Each row was made from one walk, in order. Every step used is in the known rows, and no mark comes twice. Write each row's walk.
Known rows:
X > B > Q > J:  0.80  1.74  2.65 -0.05 -3.28  0.07  3.63 -0.73 -4.57  0.92  0.87  3.90 -3.45 -3.46 -0.57  2.47  1.67  1.62  0.78 -2.14 -2.75 -2.82 -0.59
W > N > R:  4.31 -1.54  5.92 -1.93 -1.17 -3.08  1.42 -0.73 -0.98  2.27 -1.95 -2.28 -1.82  6.15 -1.89 -1.87  2.15  1.84  2.15 -3.25 -3.16 -1.64  2.03
N > J > Q > B > G: -0.93 -0.89  2.37  0.15 -5.04  0.49 -0.78 -0.09 -1.86  5.61  0.85  2.84 -1.32  0.25 -0.91  2.41  1.65  0.38  0.28 -2.00 -2.56 -3.31  2.81
B > G > E:  3.04 -1.85  1.88  0.33 -3.17  1.70  0.89  0.97 -1.38  2.57  0.10 -0.15  0.37  3.58 -0.18 -2.00  2.40  0.69  0.18 -2.28 -0.06 -1.58  2.37
W > N > E:  2.40 -1.84  3.73 -1.93  0.03  0.21  1.51 -1.66 -1.97  2.09 -0.70  0.56 -3.13  6.35 -1.34 -2.72  4.53  1.24  4.83 -3.16 -2.65 -0.89  2.82
E > G > B:  1.12 -1.73  4.14  0.66 -2.17  0.21  0.75  0.02 -3.65  3.40  1.94  2.97  1.29  2.80  0.08 -1.84 -0.05  0.29  0.89 -2.31 -1.32 -2.63 -0.87
U > E > G > B > Q:  1.23 -0.52  3.07 -0.74 -1.70  1.74  0.16  0.09 -5.10  0.24  1.22  2.06  2.89  3.51 -1.61 -0.55  1.41  0.59  0.24 -2.38 -0.20 -1.61  0.20
N > J: -1.42 -2.39  2.48 -1.43 -3.81  0.13  0.88  0.91 -3.18  4.11 -0.30  1.26 -1.96  3.28 -1.55  1.80  1.57  0.18  1.29 -2.80 -1.26 -2.34  2.44
Q > B > G > E:  3.23  0.74  3.58  0.33 -5.21  0.45  0.68 -1.98 -2.02  3.08  1.07  0.09  0.04  3.02 -0.25  0.14  0.17 -0.38 -2.78 -0.87 -2.77 -1.24  0.51
J > N > E > G > B:  1.60 -0.47  2.54 -1.54  1.83  2.04 -1.23 -1.59  0.05  1.81  1.05  0.33 -0.15  4.55 -0.31 -2.25  1.24 -0.38  4.40 -2.75 -1.46 -3.21  2.24
B > Q:  1.04 -1.55  2.18 -0.77 -2.41  0.67  1.99 -0.61 -3.29  0.86  0.15  2.98 -1.13 -2.79 -0.82  1.09  2.93  1.65 -1.74 -1.91 -0.89 -3.39  1.63
G > B > Q > J:  1.46  0.49  2.53 -1.24 -1.87  0.38  1.66  0.50 -4.47 -0.58  2.41  3.42 -0.10 -1.36 -1.05  2.32  0.82  1.59 -1.41 -0.73 -1.40 -3.74  0.90
X > B:  0.57  0.76  3.36 -0.04 -3.52 -2.19  3.23 -0.87 -3.85  0.70 -0.06  1.74 -3.12 -0.18 -0.21  0.67 -0.03  1.69  1.99 -1.87 -3.34 -0.72  0.24
U > E > G > B > Q > J > N:  1.46  0.13  2.46 -1.08 -0.54  2.48 -0.67  0.15 -4.18  0.39  1.79  1.91  2.26  3.60 -1.52 -0.46  1.06 -0.11  0.90 -2.73  0.01 -2.62  0.51
Q > J > N > R:  2.08 -0.48  2.27 -1.75  0.06  0.10 -0.56 -0.71 -0.40  3.06  1.32 -0.57 -2.03  3.35 -0.99  0.68 -0.45 -0.37  1.49 -3.30 -1.53 -3.98  1.78
B > G > E > N > R:  3.66 -0.86  3.60 -0.75 -2.02  0.43  0.82  0.33 -0.82  2.27 -0.27 -1.97  1.42  4.37 -0.69 -2.29  3.25  0.54  1.64 -2.18 -0.95 -2.58  1.85
X > W > N > J > Q: -0.60 -1.88  3.00  0.88 -2.38 -0.51  1.29 -1.80 -1.43  3.15 -3.36  1.62 -3.08  2.49 -2.24  0.12  3.09 -0.47  4.95 -3.19 -1.75 -2.35  1.94
W > N > J > Q > B > G:  1.77 -1.34  3.73 -0.70 -2.95 -0.69 -0.03  0.22 -1.13  4.29 -0.57  1.33 -3.31  3.35 -1.03 -0.80  3.40  0.80  2.43 -2.96 -3.05 -2.59  3.56
E > G > B > Q > J:  1.29 -1.02  3.64  0.69 -1.99  1.80  1.04  0.14 -4.21  3.50  2.62  4.45  1.03  0.49 -0.16 -0.58  1.15  0.22  0.02 -2.54 -0.92 -4.13 -1.54
E > G:  0.65 -3.17  3.58  1.02 -2.39  0.69  0.74 -0.70 -2.92  5.17  1.07  2.74  0.00  2.79  0.30 -2.55  0.89 -0.23  1.18 -3.48 -1.01 -2.36 -0.56
G > B > Q:  1.63  0.17  3.10 -1.27 -2.09 -0.53  1.76  0.40 -4.11 -1.40  1.45  2.69  0.58 -1.38 -0.99  1.62  0.83  2.17 -1.61 -0.36 -1.52 -3.12  1.40
W > N > J > Q > B:  1.31 -0.99  3.96 -1.15 -2.75 -1.34  0.57 -0.31 -1.47  3.88 -0.58  1.38 -3.54  3.12 -1.24 -0.29  3.31  0.88  2.90 -2.43 -3.33 -2.83  3.75
J > Q > B:  0.56  0.08  2.61  0.81 -3.96 -1.71 -0.19 -2.86 -1.25  3.31  1.80  3.28 -0.91 -2.73  0.22  1.09  0.54  1.39 -0.51 -0.18 -3.79 -3.08  2.92

Which walk is each row?
-1.36 -0.51  2.60 -0.29 -4.86 -0.18 -0.13 -0.63 -2.22  5.18  0.86  2.86 -1.47  0.03 -1.11  2.96  1.58  0.43  0.72 -1.47 -2.86 -3.60  2.94 | N > J > Q > B
 0.68 -0.65  3.07 -0.37 -0.56  4.32  0.99 -1.94 -4.07  4.07  2.54  4.30  0.80  3.58 -1.12 -0.42  3.73  0.31  3.43 -2.98 -1.36 -2.95 -1.14 | N > E > G > B > Q > J
 1.80 -0.11  2.42 -1.49  1.88  2.69 -0.99 -1.54 -0.13  1.50  1.02  1.04  0.00  2.92 -0.47 -1.71  2.05 -0.13  3.69 -2.73 -1.27 -3.95  2.03 | J > N > E > G > B > Q
 2.17 -0.12  2.07 -1.43 -0.65  1.58  0.74 -0.60 -1.71  1.76  0.92  1.88 -1.44 -1.78 -1.24  1.93  2.25  0.70 -0.91 -2.78 -0.91 -5.28  1.32 | B > Q > J > N > R
 3.07  1.13  4.01 -0.28 -4.33 -0.09  0.69 -2.30 -1.86  2.62  1.16 -0.41  0.16  3.05 -0.21 -0.32  0.89 -0.68 -1.59 -0.63 -3.13 -1.78  0.55 | Q > B > G > E > N
 1.64 -0.64  3.43  0.34 -0.96  1.89  0.28  0.16 -3.03  3.04  2.50  3.75  0.86  0.58  0.02 -0.92  0.80 -0.11  0.53 -2.60 -0.82 -4.66 -0.82 | E > G > B > Q > J > N
 1.36 -0.57  1.02 -1.22 -0.61  2.07  0.79 -0.47 -2.06  1.38  1.41  3.07 -2.33 -2.63 -0.67  1.55  2.48  0.41 -0.69 -2.57 -0.56 -5.07  1.95 | B > Q > J > N
 0.62 -1.27  3.50 -0.40 -0.74  3.04  0.84 -2.07 -3.63  3.76  1.88  3.06  1.12  5.22 -0.94 -1.48  2.91  0.42  3.98 -2.73 -1.70 -1.74 -0.57 | N > E > G > B
 0.26 -2.25  3.11 -0.16 -0.88  3.39  0.84 -2.56 -3.10  5.04  1.26  2.90  0.22  5.17 -0.81 -1.96  3.61  0.11  4.22 -3.55 -1.47 -1.59 -0.38 | N > E > G
 1.04 -0.82  3.14 -0.75 -1.70  1.13 -0.10  0.02 -4.89  0.55  1.23  1.43  2.73  5.09 -1.50 -1.11  0.56  0.36  0.94 -2.43 -0.40 -0.87  0.42 | U > E > G > B
 2.48 -0.21  4.47  0.15 -1.00  1.33  0.21 -0.05 -2.63  3.44  2.02  2.60  1.76  1.44 -0.53 -0.52  0.59  0.18  0.32 -2.80 -1.16 -4.90 -1.41 | E > G > B > Q > J > N > R
-1.84 -1.87  1.88 -0.46 -3.75  0.00  0.03  0.59 -2.07  4.82  0.37  2.91 -1.64  0.01 -1.12  2.11  2.38  1.02  2.16 -2.12 -1.71 -3.72  3.86 | N > J > Q
-0.80 -0.33  3.78 -1.80 -1.87 -1.37 -0.33 -1.11 -1.59  3.17  0.86  0.86 -0.98  0.77 -0.62 -0.01  3.47 -0.43  3.61 -1.60 -3.18 -4.25  2.73 | E > N > J > Q > B > G
 1.82  0.90  2.31 -1.58 -0.84  0.42  0.92  0.52 -3.28 -1.05  2.32  2.74 -0.30 -1.26 -0.89  1.91  0.51  1.29 -0.88 -0.79 -1.33 -4.31  1.58 | G > B > Q > J > N
 2.79 -0.91  4.12 -1.18  0.28  2.22  1.44 -1.20 -2.92  3.18  0.78  2.74 -2.02  5.12 -1.29 -2.32  5.07  0.72  4.59 -3.52 -2.21 -2.73  0.71 | W > N > E > G > B > Q > J
 1.13  2.11  3.80 -1.96 -2.35 -0.43  2.64 -1.38 -1.82  1.92  0.66 -0.56  0.65  2.30 -1.20  0.58  4.69 -0.17  4.19  0.64 -2.27 -5.09  3.50 | G > E > N > J > Q > B
 1.99 -0.98  2.28 -0.28 -2.40  1.37  0.37  0.88 -0.82  3.02  0.36  0.06  0.59  2.42 -0.35 -1.68  4.25  0.38  2.59 -1.91 -0.72 -3.44  3.21 | B > G > E > N > J > Q
 0.90 -1.06  0.78 -1.47  0.12  0.80 -0.49 -0.51 -0.94  2.53  2.00  1.09 -3.32  2.11 -0.22  0.08 -0.15 -0.75  1.80 -2.98 -1.03 -3.68  2.61 | Q > J > N
 1.27 -0.91  1.68 -2.20  1.70  1.30 -0.99 -1.95  0.57  1.04  0.26 -0.58 -1.58  4.17 -0.59 -1.61  1.51  0.00  4.13 -2.60 -1.58 -2.55  3.75 | J > N > E
 2.40  1.20  4.06 -0.51 -4.84  0.39  0.58 -1.79 -2.08  3.40  0.99 -0.29  0.04  3.49 -0.59  0.52  1.24 -0.98 -1.25 -0.93 -3.04 -2.17  0.69 | Q > B > G > E > N > J
-0.38 -2.07  3.33  0.40 -2.39 -0.46  1.68 -1.63 -1.96  2.81 -3.68  0.80 -3.24  4.13 -2.43 -0.03  2.70 -0.90  4.54 -3.51 -1.54 -1.67  1.28 | X > W > N > J
 0.74 -0.70  0.72 -1.75  0.85  2.43 -0.52 -1.40 -1.06  2.97  2.20  1.42 -2.94  3.45 -0.61  0.06  1.20 -0.80  3.42 -3.22 -1.23 -3.48  2.30 | Q > J > N > E
